Each row was made from one small tree. The marks that hang from a mark follow it in brackets, in the order of their numbers. Every link used is in the known rows. Write each row's tree.
Known rows
k18{k998}: [-2.13 -2.13 -1.59 -1.43  1.78  1.27 -0.02  1.44 -0.63  2.82  1.49  0.28
 -2.41 -0.18 -0.05  3.21  3.33 -0.80  0.50 -0.06  0.50  0.74  2.44 -2.28
  5.49  0.23  2.00  2.54 -1.31  5.07]
k998{k756 k792{k171}}: [-5.16 -2.52 -2.89  0.70  1.81 -0.52 -0.45  2.34  0.48  3.17  1.83 -0.45
 -2.84  0.31 -0.90  3.50  2.12  0.19 -0.45  0.76 -0.14 -1.31  1.29 -2.22
  1.02  2.07  0.06  1.14 -1.24  2.34]
k998{k756{k54 k123 k311} k792}: [-6.32 -2.18 -1.67  0.67  1.87 -0.03  1.28  1.02 -1.31  3.76  1.53  0.93
 -2.54 -0.46 -2.09  2.77 -1.27  1.10  0.26 -0.42 -0.03  0.50  1.63 -2.81
  1.67  0.74  0.60  2.43 -4.01 -0.75]
k112{k756{k54 k123{k792{k171}} k311}}: [-3.95 -2.52  0.34  0.94  0.70 -1.09  1.51 -1.67 -2.69  3.82  0.84 -0.06
 -2.83  0.83 -1.77  2.68 -2.46  0.39  2.61 -2.36  0.98 -0.26  2.95 -3.22
  5.12  0.20  0.66  1.12 -3.12 -0.70]
k756{k54 k311{k816}}: [-4.23 -0.97 -0.31 -0.82  1.46 -1.02  2.42 -1.77 -2.77  2.06  1.37 -0.61
 -2.52 -1.31 -1.07  3.18  1.82  1.00 -0.21 -0.81  0.92  0.94  0.91 -2.96
  5.52 -0.26  1.49  1.83 -6.80  0.32]
k112{k756{k54 k311}}: [-4.11 -0.93 -0.31  1.04  1.16 -0.18  0.07 -0.89 -3.39  3.56  1.49 -0.17
 -2.88 -0.08 -2.23  3.70 -0.19  0.51  2.40 -1.09  0.70  0.53  0.35 -2.92
  5.64 -0.06  1.45  1.23 -3.35  0.97]
k311{k816}: [-3.29 -0.98 -1.76 -1.29  1.88  0.37  1.90 -0.36 -0.63  2.04  1.85 -1.39
 -2.24 -0.56  0.10  3.69  2.98 -0.42 -1.24  1.15  1.29  0.86 -0.09 -2.59
  4.52 -0.40  1.20  1.60 -4.74  3.60]
k18{k112{k756{k311}} k378}: [-1.72 -0.46  0.33  0.45  1.69 -1.13 -0.75  1.02 -2.18  4.79 -1.18  1.23
 -3.08 -0.20 -2.71  2.24 -0.20 -1.93  1.15 -0.97  3.36  1.29 -0.15 -4.33
  4.95 -0.47 -0.44  1.89 -1.25  5.35]
k311{k816{k998{k756{k54 k123} k792{k171}}}}: [-4.35 -2.83 -1.78 -0.36  1.65  0.32  2.22  0.84  0.95  2.07  0.87 -0.57
 -2.33 -0.04  0.77  2.96 -0.05 -0.33 -1.62 -0.02  0.68 -0.34  2.83 -3.14
  1.91  1.02  0.67  2.68 -4.96  0.94]
k112{k756{k311}}: [-3.75 -1.42 -0.66  0.57  1.23 -0.25 -0.39  0.17 -3.65  3.81  1.31 -0.78
 -2.99  0.14 -2.13  3.73  0.53 -0.22  1.70 -0.78  0.84  0.29 -0.37 -2.72
  5.56  0.33  0.78  0.47 -2.34  3.41]
k756{k123{k792{k171}} k311{k816}}: [-3.67 -3.58 -0.02 -1.57  0.93 -2.18  3.77 -1.47 -2.28  2.76  0.29 -1.23
 -2.66  0.17 -0.44  2.03 -0.17 -0.05 -0.81 -2.06  1.40 -0.44  3.13 -3.14
  4.80  0.49 -0.25  0.61 -5.28  1.26]
k311{k816{k998{k756{k54} k792{k171}}}}: [-4.18 -2.60 -1.82 -0.23  1.61  0.24  1.57  1.10  0.94  1.73  0.94 -0.87
 -2.30 -0.26  0.71  3.43  1.43 -0.28 -1.74  0.46  0.56 -0.41  2.37 -3.23
  1.88  1.28  0.59  2.40 -4.65  1.27]
k171{k792}: [-4.94 -2.35 -1.68 -1.07  2.45  0.45  0.94  1.51  0.93  3.34  1.97 -0.90
 -0.61 -1.03 -0.19  3.94  2.29  0.17  1.10  0.22  1.01  1.02 -0.73 -3.01
  4.10 -0.65  1.84  0.83 -2.01  3.83]
k18{k311 k378}: [-0.59 -0.13 -0.86 -0.71  2.66  0.21  0.21  1.34 -3.95  3.37 -0.35  0.62
 -3.03 -0.59 -1.30  3.89  2.33 -1.35  0.39 -1.79  1.55  0.76 -0.52 -3.69
  4.01 -0.07 -0.15  1.74 -1.01  5.32]
k311{k816{k998{k756{k54 k123{k792}}}}}: [-3.45 -2.37 -0.98 -0.66  1.30  1.21  2.99  0.13  0.35  1.58  1.14 -0.60
 -1.82 -0.21  0.58  3.12 -0.11 -0.53 -1.53  0.21  1.26  0.52  2.86 -3.59
  2.43  0.02  0.79  2.35 -5.23  0.54]
k816{k311 k998{k756 k792{k171}}}: [-4.45 -2.72 -1.54  0.97  0.70  1.03  0.10  3.68 -1.36  1.64  0.89 -1.59
 -2.84  0.28  1.20  4.23  0.12 -1.81  0.65 -1.11  0.34 -1.30  3.27 -2.07
  2.02  1.64 -0.87  1.67 -1.69  2.29]
k400{k18{k112 k311{k816} k998} k756}: [ 1.18 -0.86  0.24  0.29  1.54  2.17  1.57  2.37 -0.05  3.78 -0.99 -0.98
 -0.34  1.44 -2.10  2.79  4.61 -1.03  2.06  0.45  2.22  1.17  0.34 -4.71
  5.10 -0.27  2.04  3.36 -0.75  7.05]
k998{k792}: [-4.69 -1.88 -2.04  0.33  2.13  0.89  0.25  1.37  0.81  2.81  1.85 -0.50
 -2.02 -0.50 -0.67  3.94  2.87 -0.11  0.33  1.03  0.38  1.11  0.94 -2.32
  3.68  0.38  0.94  1.87 -2.11  3.12]
k400{k18}: [-2.92  0.02  0.33  0.86  1.97  1.63  0.82  0.66  0.17  1.66  3.02 -1.80
 -2.18  0.35 -1.77  2.36  4.48  0.18  2.17  1.21  1.84  0.07  0.79 -2.01
  6.23 -0.26  1.87  0.42 -2.28  4.35]
k816{k311 k998{k792{k171}}}: [-4.03 -2.75 -0.91  0.63  0.78  0.97  0.58  2.77 -1.07  1.20  0.73 -1.95
 -2.62  0.04  1.74  4.19  0.87 -1.95  1.35 -1.76  0.59 -0.63  3.74 -1.92
  4.10  1.05 -0.49  1.77 -2.13  2.78]
k816{k998{k756{k54 k123 k311}}}: [-4.40 -2.24 -0.45  0.15  1.51  1.29  1.65  1.00 -1.47  2.00  1.54  0.14
 -2.73 -0.56 -0.66  2.48 -0.98  0.09 -0.03 -1.91  0.41  0.01  2.64 -2.59
  3.66  0.65  1.09  1.70 -4.49  0.72]
k400{k816{k311}}: [-3.45 -0.38 -2.73 -0.27  0.52  1.25  0.88  1.10 -1.71  1.43  2.35 -2.35
 -2.39  0.92 -0.67  4.69  2.95 -0.86  0.61 -0.48  2.04  0.47  1.21 -2.23
  6.36 -0.35 -0.19  1.82 -2.54  3.61]
k998{k756{k123{k792} k311}}: [-4.46 -2.56 -0.98 -0.29  1.29 -0.11  1.86  0.68 -2.45  3.31  1.62 -0.03
 -2.62 -0.05 -1.84  2.63 -0.53  0.22 -0.32 -0.74  0.83 -0.04  1.68 -2.80
  2.66  0.64 -0.05  0.61 -3.17  1.19]
k756{k123}: [-3.88 -1.36 -1.25 -0.58  2.13  1.32  1.93 -0.22 -0.64  2.80  2.56 -0.27
 -2.47 -0.10 -0.46  2.59  0.16 -0.26  0.69 -0.60  0.94  0.81  0.96 -1.73
  5.22 -0.62  1.51  1.46 -3.26  3.02]
k400{k756{k54 k123} k816{k311}}: [-2.77 -0.42 -2.66  0.50  0.13  2.83  2.98 -0.22 -0.99  2.36  1.93 -2.01
 -0.97  1.52 -1.37  4.92 -0.92 -0.02  2.81 -1.83  2.50  1.79  1.02 -3.23
  5.62 -1.43  0.85  3.32 -3.79  0.46]

Which tree is each row?
[-3.87 -1.92 -0.24  0.73  0.42  2.41  2.16  1.68 -1.96  1.26  1.37 -0.75
 -2.26  0.12  1.03  3.71 -2.39 -1.51  1.45 -1.63  1.13  0.17  4.13 -2.52
  2.82 -0.20 -0.05  2.30 -3.27 -0.47] : k816{k311 k998{k756{k54 k123{k792}}}}
[-4.38 -1.45 -1.79 -0.81  1.53 -0.62  1.08  0.91 -3.05  2.85  1.64 -0.81
 -2.93 -0.64 -1.57  3.36  1.82  0.25 -1.62  0.45  0.81 -0.21 -0.53 -2.72
  2.77  0.79  0.28  0.73 -4.52  2.74] : k998{k756{k311{k816}}}
[-4.15 -2.43 -2.14 -0.45  1.80  1.10  1.37  1.95  0.59  1.98  0.91 -0.99
 -2.02 -0.45  0.49  3.82  1.77 -0.75 -2.22  1.26  0.80  0.53  1.33 -3.33
  1.81  0.80  0.41  2.27 -4.23  2.96] : k311{k816{k998{k756 k792}}}
[-2.44 -2.39 -1.81 -0.43  1.96  0.06  1.11  2.19 -1.95  2.53 -0.30 -0.86
 -2.48  0.18  0.39  4.08  2.84 -0.85 -1.73 -0.88 -0.30 -0.93  1.07 -3.45
  2.08  1.71 -0.01  1.99 -2.57  4.05] : k18{k311{k816{k998{k756 k792{k171}}}}}
[-1.17 -2.41 -0.51 -0.68  1.70 -1.32 -1.11  2.69 -1.12  5.89 -3.27  2.28
 -2.60  0.01 -1.94  2.28 -0.01 -2.53  0.28 -0.27  2.99  1.72  2.29 -5.56
  3.65  0.26 -0.48  4.41 -0.34  6.32] : k18{k112{k756{k311{k816}}} k378 k998{k792}}
[-5.59 -2.19 -2.79  0.49  2.21  1.20  0.66  2.24  0.34  3.81  2.00  0.45
 -2.38  0.11 -1.23  3.20 -0.30  0.07 -0.30  1.01  0.20  0.42  0.94 -2.42
  1.03  0.76  0.37  2.16 -2.03  1.90] : k998{k756{k123} k792}
[-3.34 -2.80 -0.90 -0.69  1.18  0.30  2.94 -0.08  0.46  1.53  0.98 -0.85
 -2.18  0.14  0.88  2.84 -0.04 -0.43 -1.55 -0.40  1.15 -0.43  3.45 -3.35
  2.41  0.65  0.60  1.97 -5.00  0.43] : k311{k816{k998{k756{k54 k123{k792{k171}}}}}}
[-1.36 -0.76  0.84  1.07  1.52  1.50 -0.62  2.13  0.81  3.63  0.80 -0.08
 -2.01  1.37 -2.19  1.47  3.46 -1.18  2.79  1.28  2.35  0.25  2.29 -3.24
  6.55 -0.10  2.08  2.36  0.27  6.44] : k400{k18{k112{k756} k998}}
[-0.25 -1.13 -0.26 -0.54  2.53 -0.16  0.94  2.52 -1.00  3.61 -3.02  1.15
 -2.08 -0.52 -0.42  2.90  2.03 -2.76 -1.67 -0.97  2.49  1.41  0.85 -5.36
  2.86 -0.01 -0.86  3.76 -1.81  6.32] : k18{k112 k311{k816{k998{k792}}} k378}
[-3.81 -3.66  0.91 -0.88  0.73 -1.50  4.45 -2.13 -1.35  1.77  0.03 -0.58
 -2.35 -0.19  0.18  1.82 -1.54  0.45 -0.22 -3.09  1.15 -0.21  5.12 -3.59
  4.81  0.38  0.48  1.84 -6.65 -1.72] : k756{k54 k123{k792{k171}} k311{k816{k998}}}
[-4.21 -2.36  0.47 -1.00  1.10 -0.96  4.42 -2.56 -2.03  2.51  0.77 -0.16
 -1.98 -0.53 -0.86  2.36 -1.14  0.79  0.02 -1.60  1.36  1.22  3.31 -3.63
  4.85 -0.71  0.81  2.10 -6.77 -1.71] : k756{k54 k123{k792} k311{k816}}
[ 0.61 -0.61 -0.63 -0.68  2.36  0.08 -0.70  3.11 -2.39  4.84 -2.37  3.50
 -2.70 -0.13 -1.73  2.27  1.48 -2.09 -0.03 -1.41  1.74  0.79  1.87 -5.00
  2.49  0.24  0.42  4.72  0.66  5.40] : k18{k112 k311 k378 k998{k756{k54}}}
[-4.98 -1.25 -1.28 -0.58  1.54 -0.35  2.48 -0.55 -2.74  3.08  1.78  0.22
 -2.86 -0.56 -1.56  2.49 -1.14  0.88 -0.71 -0.60  0.75  0.22  0.76 -2.77
  2.84  0.15  0.99  1.98 -5.93 -0.26] : k998{k756{k54 k123 k311{k816}}}
[-3.62 -1.45 -0.85 -0.07  1.15 -0.67  0.38 -0.24 -3.62  3.71  0.87 -1.10
 -2.86  0.10 -1.69  3.84  0.47 -0.32  0.57 -0.19  1.19  0.44 -0.60 -3.19
  5.14  0.20  0.60  0.85 -3.63  3.38] : k112{k756{k311{k816}}}
[-0.65  0.71  1.28  1.69  1.83  2.26  2.47 -0.02  1.54  3.65  0.37  0.08
 -0.88  0.82 -3.27  1.48 -0.36 -0.33  4.12 -0.43  4.30  2.12  0.59 -4.45
  5.11 -1.82  1.85  3.01 -2.55  2.64] : k400{k18{k112 k378} k756{k54 k123}}
[-3.88 -1.03 -0.74  0.86  0.71  2.34  0.85  2.21 -2.36  0.98  1.80 -1.04
 -2.59 -0.42  0.85  4.27 -0.43 -1.43  1.29 -1.11  0.71 -0.07  2.66 -2.07
  3.26  0.12  0.35  2.12 -3.24  0.78] : k816{k311 k998{k756{k54}}}
[-6.18 -2.85 -1.67  0.66  1.59 -1.48  1.17  0.70 -1.16  3.70  1.30  0.56
 -3.11  0.03 -1.63  2.30 -1.19  1.21  0.28 -1.42 -0.28 -1.14  2.53 -2.51
  1.71  1.76  0.25  1.81 -3.65 -0.90] : k998{k756{k54 k123 k311} k792{k171}}
[-5.73 -2.60 -2.00  0.25  1.41 -2.13  0.92  0.69 -1.23  3.10  0.88 -0.26
 -2.93 -0.32 -1.30  3.19  1.08  1.11 -1.01 -0.14 -0.07 -1.18  1.72 -3.06
  1.31  1.96  0.07  1.72 -4.55 -0.42] : k998{k756{k54 k311{k816}} k792{k171}}
[-3.80 -2.52  0.20  0.27  0.60 -1.54  2.33 -2.06 -2.71  3.78  0.41 -0.39
 -2.72  0.76 -1.32  2.78 -2.50  0.28  1.50 -1.79  1.27 -0.17  2.60 -3.71
  4.67  0.12  0.52  1.48 -4.48 -0.76] : k112{k756{k54 k123{k792{k171}} k311{k816}}}
[-3.64 -1.40 -1.11  0.47  0.76  2.31  0.57  3.05 -2.60  1.22  1.64 -1.52
 -2.71 -0.20  0.95  4.32  0.13 -1.96  0.73 -0.87  0.89 -0.26  1.99 -1.92
  3.22  0.42 -0.13  1.52 -2.49  2.78] : k816{k311 k998{k756}}
[ 0.39 -1.29 -1.70 -1.52  2.44  0.49 -0.93  3.42 -4.39  4.42 -1.35  2.08
 -3.18 -0.07 -1.33  3.56  1.93 -1.78 -0.20 -1.57  1.06  0.17  1.16 -4.26
  2.14  0.87 -0.04  3.13  0.79  6.21] : k18{k311 k378 k998{k756}}
[-4.87 -3.02 -0.05 -0.71  1.43 -1.10  3.53 -1.14 -1.37  2.28  0.32 -0.25
 -2.63 -0.57 -0.04  1.94 -1.47  0.55 -0.23 -2.70  0.67  0.10  3.65 -3.06
  4.79  0.52  0.97  2.55 -6.98 -0.67] : k756{k54 k123 k311{k816{k998{k792{k171}}}}}
[-0.16 -0.50 -0.73  0.20  1.34  1.43  0.22  2.92  0.46  2.73  0.05 -0.64
 -1.62  2.23 -2.62  2.03  6.53 -0.91  0.90 -0.07  2.43 -0.04  2.72 -4.08
  7.48  0.36  1.10  3.25  0.44  7.67] : k400{k18{k112 k311 k998} k816}
[-3.80 -3.76 -0.41 -0.10  1.00  0.21  1.72  1.48 -1.13  2.09  0.83 -0.58
 -2.78  0.17 -0.27  2.32 -0.41 -0.51 -0.57 -2.22  0.65 -1.16  3.74 -2.75
  3.21  1.61 -0.10  0.59 -3.12  1.79] : k816{k998{k756{k123{k792{k171}} k311}}}
[-5.01 -3.25 -1.05  0.84  1.40 -0.16  0.37  1.93 -0.23  2.02  0.78 -0.28
 -2.77 -0.37 -0.43  3.02  0.85  0.26 -0.25 -1.60 -0.15 -1.06  3.43 -2.77
  2.40  2.21  0.35  1.64 -3.31  0.63] : k816{k998{k756{k54 k311} k792{k171}}}
[-2.40 -0.51 -3.04  0.53  0.71  2.38  1.81 -0.51  1.00  2.21  2.24 -1.75
 -0.73  1.05 -2.29  5.00  2.60  1.03  1.44 -0.50  2.05  1.80  0.11 -3.70
  5.54 -0.69  1.69  2.69 -3.38  1.38] : k400{k756{k54} k816}
[-5.99 -2.91 -1.88  0.06  1.52 -1.92  1.97  0.30 -1.22  3.60  0.84  0.12
 -2.97 -0.06 -1.23  2.41 -1.16  1.07 -0.82 -0.89  0.08 -1.09  2.31 -2.99
  1.31  1.66  0.04  2.15 -4.95 -0.92] : k998{k756{k54 k123 k311{k816}} k792{k171}}
[-0.21 -0.15  0.01  0.51  2.34 -0.06 -0.08  1.59 -3.08  5.52 -2.09  2.03
 -2.87  0.62 -2.17  2.48 -1.10 -2.54  1.32 -1.89  2.56  1.08 -0.39 -4.68
  4.01 -0.65 -0.44  2.93  0.36  6.11] : k18{k112{k756{k123}} k311 k378}
[-4.14 -2.17 -0.94  0.70  1.01  2.15  0.68  2.92 -1.15  1.31  0.93 -1.64
 -2.14 -0.43  1.38  4.60  0.76 -2.04  1.33 -0.89  0.73  0.69  3.02 -2.18
  4.12  0.25 -0.21  2.30 -2.40  2.87] : k816{k311 k998{k792}}
[-2.13 -1.16 -1.21 -0.46  2.01  1.05  1.67  1.10 -2.53  2.04  0.36 -0.39
 -2.22 -0.31  0.10  4.14  2.38 -0.49 -1.29 -0.78 -0.06  0.12  0.58 -3.51
  2.87  0.55  0.98  2.43 -3.73  2.83] : k18{k311{k816{k998{k756{k54}}}}}
[-4.18 -3.29 -0.74  0.14  1.14 -0.94  1.18  0.37 -2.38  4.00 -0.08 -0.82
 -2.97  0.75 -0.76  2.78 -2.09 -0.68  0.56 -1.76  0.94 -0.41  1.78 -3.34
  4.34  1.04  0.04  1.42 -3.71  2.60] : k112{k756{k123 k311{k816{k998{k792{k171}}}}}}
[-4.46 -2.57 -0.19 -0.42  1.25 -1.38  2.23 -0.78 -1.35  1.68  0.38 -0.85
 -2.54 -0.95 -0.15  2.92  1.39  0.63 -0.52 -1.75  0.47 -0.09  2.93 -3.24
  4.70  1.01  0.92  2.04 -6.39  0.03] : k756{k54 k311{k816{k998{k792{k171}}}}}
[-4.61 -2.17 -0.23 -0.37  1.43 -0.45  2.32 -0.56 -1.48  1.72  0.53 -0.61
 -2.21 -1.37 -0.41  3.29  1.31  0.58 -0.54 -1.10  0.63  1.00  2.34 -3.48
  4.69  0.31  1.14  2.46 -6.64  0.12] : k756{k54 k311{k816{k998{k792}}}}
